Each row was made from one path, in order. Every step used is in the known rows, and no mark comes twice. Write each row's path.
(in the rows, 128 means zero)
Known rows
bozed > zama > tudufa > sovibu > revug: [128 196 123 150  92 153  71 161  91 137  78 108  94 136 131 151 124 143
 115 125 178 107 110 104 158 100 179 121 132 191 144 119 140 147 132 149
 151 145 111 142 108 105  94 134 119  68 155  90 170 143  89 119 127 127
 136 157  64]
zama > tudufa > sovibu: [101 140 176 110  91 116 128 161 104 130  56 127  86 136 119 164 115 131
  99 112 191  89 100 125 162 101 187 137 122 173 119  95 107 129 105 152
 169 113 124 135 122  96 131 170 120  94 134 145 142 181 100 152  67  94
 142 114  66]
sovibu > revug > fana > zama > tudufa > bozed: [121 116 104 113 134 134 163 116 112 120 120  99 132 115 131 146 141 154
 141 106 181 139 141  75 144 140 165 109  92 171 156 112 120 157 187 163
 129  88 166 187 129 113 122 146 128  98 125 128 123 166 155 170 116 127
 145 150 185]
tudufa > bozed > zama > fana > revug: [134 112 102 121 145 123 155 138 127 110 130 167 124 125 113 107 152  87
 139  78 109 123  95 134 125 174  99 135 124  82 119 103 175 169  99 105
 110 115  98 115 129 129 124  90 126 181 149 165 126 149 159 112 155 114
 146 118 141]
sovibu > tudufa > revug > bozed: [ 97 117 134 114 137 186 154  97 151 123 137 110 134 109 164 106 113 132
 119  90 134 104 112 173 123 150 106 114  93 133 107 128 150  92 173 156
 124 126 150 133 108 128  84 134  88 110  87  72 100 171 133 142 113 140
  74  79 142]
tudufa > bozed > zama: [129 123 101 127 118 134 145 172 139 125 148 123 136 125 110  93 139  95
 126 138 123 131 152 139 125 209 120 133  99 120 126 146 155 148 234 146
 121 135 132 112 112 106  71 125 120 155 144  54 112 124 142 117 112  92
 126 127 116]
tudufa > sovibu > zama: [133 126 171 139  71  62 154 156 114 128  44 140 106 102 176 144 123 146
 100 112 130  89  95 147 120 131 164 144 138 124 124 100 145  74  26 171
 143 120 107 168 118 116  97 166 137  66  82  89 148 142 102 112  89 121
 113 121  85]
bozed > zama > revug > fana > tudufa: [140 114 143 128 126  97 104 100 141 118  97 117 161 143 118 110 115 165
 180 130 126 126 155 111 123 124 124 118 113 105  88 171  93  88 108  89
 152 132 131 113 147 136 201  99 135 169 117 158 101  83 148 132 127 140
 120 116 143]
sovibu > tudufa > revug > bozed > zama > fana: [121 137  87 125 130 166 134 146 118 102 161 141 105 121 113 144 116  78
 116 103 124 117  96 162 111 182  62 152 150 107  89 131 172 137 139 129
 112 165 136  74 104 120  78 139 105 174 141 125 129 137 128 107 132 133
 111  76 125]
sovibu > zama: [143 124 136 145  92  52 157 142 114 132  70 146 126 100 177 134 122 134
 132 105  96 116 101 130 102 147 142 154 144 110 129 117 154  90  49 178
 115 117 115 164 116 132 106 134 136  74  91 102 143 125 110  95 128 146
 108 129 112]
revug > zama > bozed: [140 157 127 112 139  60 103  90 137 146 140 139 110 116 106 147 126 146
 136 167 130 195 114 144 121 140  74 128 171 177 153  94 118 147 135 139
 139 153 153 103 158 135 135 151  85 131 200 156 136 109 107 136 113 117
 126 144 117]
bozed > zama > tudufa > revug: [ 88 113  71 133 124 181 127 198 122 114 112 124  97 125 137 128 101 111
 102 138 181  97 101 149 161 178 145 141 113 158 145 152 117 185 185 159
 133 100 131  88  88 111  93 162 113 152 141 135 143 182 128 126 117 125
 109 111 131]
revug > zama > fana > tudufa > sovibu > bozed: [137 124 175 130  92 111 129 140  94 114 137 125 109 128 131 175 154 168
 133 120 126 122 139 139 141 132 150 143 131 147 147 107 169  71  70 134
 158 124 125 131 158 133 156 138 161 154 116 107 184 110 119 134  80 144
 111 109 107]
zama > tudufa > sovibu > revug > bozed > fana: [112 146 135 113 130 146 106 103 130 142 128 124 102 144 102 110 123  75
 100 143 142 103 144 127 129  52 161 121 116 111 110 121 123 127 151 109
 158 124 120 123 136 123  67 121 103  81  81  81 101 140 132 118 108 151
 108 158  75]
zama > bozed: [148 143 115 119 154  64 118 107 127 141 129 147 125 118 105 140 134 102
 136 158 127 178  96 129 140 153  97 111 187 174 140 106 116 139 106 123
 138 134 138 116 138 139 138 134 109 121 204 201 149 138 106 121 106 129
 128 146 138]
fana > bozed: [133 138 140 114 136 124 129 103 134 139 150 164 142 140 143  86 109 146
 124 113  85 157 109 146  94 136 106 135 149 117 122 142 105 145 122  64
 111 151 141 165 129 136 158  83 146 154 133 111 106 109 122 120 157 110
 155 122 125]
fana > sovibu > tudufa: [124 192 172 168 118 134 147 152 126 135 128 118 133 129 141 150 162 161
 137  95  79 132 125 147 116  95 138 134 136 109 124 119 176 111  52 145
  93 145  97 123 114 133  97  84 158  80 112 118 150 126  82 105 149 124
 138 119 140]
bozed > fana > tudufa > sovibu > zama > revug: [162 116 140 150  83  77  74 173  99 134  62 126 125 109 141 149 105 153
 135 135 149 103 100 127 135  97 200 129 147 143  99 116 103  99   4 111
 131 108 103 141 116 134 127 142 136 104  78 137 144 135 109 120 102 124
 122 161  93]
revug > fana: [134 125 143 105 123  86 146  64 168 133  96 115 145 133 151 137 117 141
 145 122 128 135 133 107  96 107  98 127 117 130  98 133 108  77 172 172
 154 138 183 145 138 147 151 169 119  64 105 166  96  90 123 124 141 171
 102 111 156]
zama > bozed > fana > sovibu: [135 142 150 145 161 151 113 124 151 146 191 136 124 150 107 129 156  91
  99 172  88 135 165 125 136  60 122 111 165  76 141 108 125 135  79  88
  99 136  84 100 140 139 138 121 150 141 154 172 138 110 121 113 165 113
 156 170 133]
sovibu > fana > zama: [162  77 138 143 146 159 161 128 117 130 133 132 178 117 135 126 135 135
 140 124  91 162 101 144 113 138  75 147 125 122 158 167 115 130 103 151
 113 154 103 160 141 132 177  87 170 121 105  95 138  98 118 152 144 142
 173  88 127]
fana > tudufa > bozed: [124  81 129 111 133 107 174 127 125 117 115 120 156 140 129  89 154 158
 141  86 132 128 178 103 140 200 158  92  93 113 148 122 138  98 121 103
 139  87 130 176 151 118 141 125 132 183 105  82 115 141 188 163 111  98
 139 124 182]
fana > sovibu > revug: [145 188 125 172 132 182  81 121 112 149 148 109 135 143 163 131 148 162
 133 115 110 124 151  93 137  87 149 104 142 139 166 118 161 123 101 132
  92 155  89 156 115 135 139 108 137  88 156  99 169  96 105 112 215 135
 152 165 114]
zama > fana: [135 115 102 121 132 112 137 137 103 114 129 160 112 129 120 162 125  95
 123  86 123 129  91 113 116 164  83 152 180 115 114 105 151 122  76 129
 120 150 138 111 125 137 138 160 122 155 139 181 150 128 126 115 148 135
 145 101 136]
fana > tudufa: [122 103 154 135 138 104 140 119 121 124  94 141 160 148 122  93 133 150
 153 101  95 117 154 120 135 158 130 121 120  86 126 159 117  97  69  87
 147 126 105 117 150 127 203  80 140 198 119 120 122 106 159 132 125 117
 142  96 129]
bozed > zama > tudufa: [103 166 105 126 115 110 127 178 104 125 109 139  95 130  92 147 107  89
 150 137 148 126 105 115 142 128 152 163 124 155 119 143 125 194 191 178
 128 127 121  91 104 104 114 103 114 117 175 148 128 159 104 111 103 118
 133 134  76]
fana > sovibu > revug > zama > bozed: [146 186 124 134 140  97  75  87 129 150 161 128 108 124 119 151 135 166
 135 173 131 192 127 127 126 112  91 112 177 184 167  85 132 153 122 134
 119 164 131 116 153 137 136 140  93 113 216 144 155  96  99 133 155 125
 132 170 117]

Write each row's path
[158 124 127 113 116  82  95  83 154 138  94 103 148 121 148 156 100 159
 164 133 153 141 117 100 106  88 125 124 129 164  84 131  88  86 152 161
 139 128 181 149 127 157 159 171 113  59 105 203  98  96 111 131 146 165
 103 138 151] : zama > revug > fana
[109  97 159 118 151 121 140  93 137 120 126 143 152 158  94  68 135 106
 141 122  93 108 177 129 129 110 131 119 106  51 107 159 113  94  89  52
 153 121  99 103 163 130 164  68 129 193  81  95  88 107 176 125 109 130
 128 112 118] : revug > bozed > fana > tudufa
[ 88 122  76 128 128 183 126 190 123 111 127 136  98 129 138 113  96 117
  98 143 169 106  98 158 149 175 136 142 121 152 142 156 108 195 181 132
 129 107 135 101  92 112 102 144 123 163 151 133 139 177 130 125 123 120
 112 112 134] : fana > bozed > zama > tudufa > revug
[114  98 114 110 136 131 179 143 108 120 120 112 131 114 120 139 141 136
 132 104 165 133 135  92 152 165 164 120  92 160 156 109 120 163 178 157
 118  80 150 178 126 107 126 140 127 131 129 127 124 186 158 174  96 102
 157 138 170] : fana > zama > tudufa > bozed
[130  75 114 108 138 108 174 127 111 106 130 128 145 143 120 111 152 145
 138  76 138 127 164  97 135 206 135 101 118 106 138 109 145 105  96  93
 138  94 134 167 151 120 140 144 131 200 113 116 128 142 192 161 118 103
 145 115 192] : zama > fana > tudufa > bozed
[128 118 113 130 122 129 150 167 134 117 143 126 148 138 104  80 144 109
 139 133 119 126 171 136 132 213 121 127  94  98 126 160 152 142 206 119
 128 128 119 107 125 104 103 103 129 195 147  52 111 118 154 123 108  90
 133 119 124] : fana > tudufa > bozed > zama
[113 141 103 105 113 107 141 133 108 125 125 107 103 128 127 140 131 171
 138 102 183 149 149  85 135 152 173 119  97 183 165  86 141 161 190 176
 128  96 159 183 140 110  88 159  96 102 133  86 123 160 151 169 122 115
 132 164 149] : sovibu > revug > zama > tudufa > bozed
[113 170 108 132 108 107 126 181  92 121 134 132  93 122  98 161 118  97
 159 145 143 134 109 119 149 122 168 172 124 170 131 142 144 186 185 190
 126 121 125  99 106 113 113  92 132 108 180 148 152 158  94 102  96 145
 117 141  88] : sovibu > bozed > zama > tudufa
[131 142 123 117 142  74 105 115 143 149 148 150 104 139  74 123 138  82
 101 195 115 170 144 149 114  97 105 138 163 114 135 119 110 156 124  95
 154 134 137  72 162 142  82 135 110 124 132 143 116  99 125 110 106 138
 119 173 105] : revug > zama > bozed > fana
[134 112 140 106 136 148  96  80 145 142 144 112 149 108 140 124  91 124
 163 105 134 122 110 129 125 107 134 117 112 154  85 118 115  87 173 147
 105 138 144 150 119 136 143 125  76 107 113 112  83 146 130 145 124 126
 102 117  98] : zama > revug > bozed
[ 96  89 126 103 148 192 148  88 156 129 145 117 138 114 165  95 101 118
 113 100 141  97 123 156 129 150 101 113  92 129 117 128 132  92 205 152
 126 121 147 135 114 127 116 156  80 135  99  77  91 161 155 150 122 131
  82  79 133] : tudufa > revug > bozed
[130 165 114 132 117 147 125 138 159 124 156 136 132 134 132  88 112 126
 121 155 101 143 119 183  91 159  86 149 121 112  98 184 128 162 202 101
 123 169 153 100 105 122  87  93 140 145 140  84  99  95 106  93 139 129
 115 110 124] : sovibu > tudufa > revug > fana > bozed > zama
[150 191 113 171 144 165  68 118 118 150 162 119 121 147 133 132 156 129
 118 152 113 137 156  97 140  65 143  98 164 131 164 118 150 142  88 105
 104 150  88 134 130 142 110 104 137  90 157 125 168  99 106 102 200 147
 147 194 120] : zama > bozed > fana > sovibu > revug
[114 117 153 135 143 189 136 102 173 129 162 104 138 142 176 139 132 158
 111 132 120 107 162 119 124  84 104 110 119  93 131 121 122  94 138 146
 101 135 126 134 126 140 168 174 145 120 129 168 122 105 132 138 197 129
 129 118 178] : tudufa > revug > fana > sovibu
[164 102 124 153 135 156  80 151 111 145 114 115 172  90 126 154 107 147
 155 140 130 131  97 119 141 116 146 136 131 164 121 149  87 138 111 117
  94 131 130 120 104 139 187 114 136 139 120 165 136 131 108 145 132 107
 162 135 113] : fana > zama > revug
[118 101 149 134 141 103 135 126 124 123 106 151 150 161  95  78 141 111
 132 133  88 113 170 128 128 125 137 126 123  50 122 164 114 109  57  45
 159 115  94  94 159 132 167  73 149 195  85 112 112 101 168 118 111 129
 143 124 120] : bozed > fana > tudufa
[169 113 133 126 155 103 130 112 120 131 137 139 144 110 107 149 139 119
 124 166 132 192  78 149 140 130  83 112 177 179 155 124  98 144  73 121
 141 147 113 138 149 131 161 124 142 125 186 172 162 129 102 150  95 132
 158 122 134] : tudufa > sovibu > fana > zama > bozed
[113 172 121 132 111 116 126 159 113 120 154 122  96 129 107 174 123 110
 160 154 142 131 129 110 141  91 164 163 121 156 129 138 142 173 192 195
 117 127 126 105 113 119 131  99 140  98 180 168 144 139  95 107 116 149
 115 148 108] : revug > fana > sovibu > bozed > zama > tudufa
[138 121 148 133 112 115 126 159 120 136 138 135 106 141 103 141 157  83
  90 167 110 115 150 144 133  86 166 145 135 110 135 129 146 107 105 110
 166 104 121 108 144 141  71 136 162  95  70 107 154 120 114 101  82 159
 111 155  97] : tudufa > sovibu > bozed > fana
[142 165 148 111 118 127 107  59 147 136 130 135 132 147 161 103 107 179
 122 120 124 152 116 128  88  86 113 116 140 143 111 138  99 114 133  72
 140 159 170 195 135 139 151 119 142  93 120 117 104  87 118 127 169 147
 136 134 141] : tudufa > sovibu > revug > fana > bozed
[141 178 138 125 127  78  76  86 120 142 123 127 108 126 109 145 129 173
 133 165 150 180 125 131 136 125 101 108 169 190 160  96 120 139  96 109
 155 158 134 115 162 127 143 141  90 136 202 133 154 104 112 142 112 117
 127 154 106] : fana > tudufa > sovibu > revug > zama > bozed
[130 128 142 144 148 175 131 132 125 125 182 143 125 142 136 166 144 121
 114 103  97 114 142 113 127 101  99 129 163  79 132  94 153 118  58 120
  75 155  89 117 123 135 172 144 148 169 157 178 153 115 126 127 199 103
 171 116 141] : zama > fana > sovibu
[165 102 137 155 123 159  74 160 109 139 128 114 152  98 109 165 123 131
 131 168 136 121 109 127 147  82 170 136 134 157 121 143  95 129  98  98
 117 115 124 112 113 140 154 124 155 127  95 154 152 132 107 141 100 122
 147 153 102] : tudufa > sovibu > bozed > fana > zama > revug
[121  75 139 137 154 191 162  92 156 121 123 107 175  97 157 137 125 149
 116 145 127 114 124 137 125 131  74 134  93 117 130 172  94 116 181 141
 133 129 168 121 118 133 185 150 154 135 102 151 115 110 140 158 127 140
 137  78 172] : tudufa > revug > fana > zama
[108 111 156 136 158 212 128 114 163 137 200 122 130 149 135 106 141 101
  87 145  99  94 181 143 132  55 120 116 116  56 130 119 132 113 126 102
  92 134  87 109 130 133 123 129 136 146 106 112 105 121 146 130 175 109
 135 136 127] : tudufa > revug > bozed > fana > sovibu
[136 157 123 121 122 133 120 119 157 128 161 144 140 138 119  85 108 113
 130 158  94 151 129 163  87 148  77 152 123 106  91 176 121 155 219 104
 123 175 150 106 117 124 120  89 139 152 155  92  88  78 113  95 144 117
 129 115 107] : revug > fana > bozed > zama
[105  77  84 139 140 183 135 174 120  97 125 137 128 133 140 103 117 128
 102 114 143  91 125 155 148 216 101 125 130  95 134 163 129 133  96  81
 140 115 117  76 116 124 142 154 131 235 123 128 149 142 170 131 136 120
 119  74 165] : bozed > zama > fana > tudufa > revug
[132 122 146 152 104 104 158 120 148 123 110 122 129 108 203 145 128 166
 115 122 105  98 130 129 104  96 132 132 132  88 131 112 147  77  52 176
  98 120 108 168 117 140 128 163 151  73  98 131 137 110 117 108 174 150
 106 128 158] : tudufa > revug > fana > sovibu > zama
[113  98 117 103 135 122 183 117 118 118 119 105 134 113 126 143 136 143
 139 109 172 136 141  84 143 146 159 115  87 161 147 112 113 152 192 167
 129  82 170 180 131 112 131 153 126 113 122 140 111 173 160 175  99 117
 147 133 186] : revug > fana > zama > tudufa > bozed
[114 118 103 115 116 131 140 116 152 111 119 100 113 124 156 157 110 139
 131 147 172 122 122 124 126 123 120 138 109 161 114 147 114 121 207 187
 156 110 185 122 121 139 118 182 126  79 121 179 123 129 124 126 124 187
  75 112 176] : sovibu > bozed > zama > tudufa > revug > fana
[127 121 129 125 145 102 169 132 144 126 108 153 133 134 111  82 176  97
 125  95  96 129 127 136 122 115 155 118  99  71 133 108 160 158  81  85
 131  79  91 133 146 140  71  64 142 121  74 131 110 158 159 114 128 134
 132 158 152] : sovibu > tudufa > bozed > fana > revug
[129 112 129 111 143 132 100 105 145 145 149 131 132 134  99 107 115  68
 118 148 118 117 144 136 114  69 143 128 123  98  91 130 108 115 148  98
 133 124 132 109 134 142  92 120 103 108  70 108  82 131 138 117 113 143
 104 152  91] : zama > revug > bozed > fana
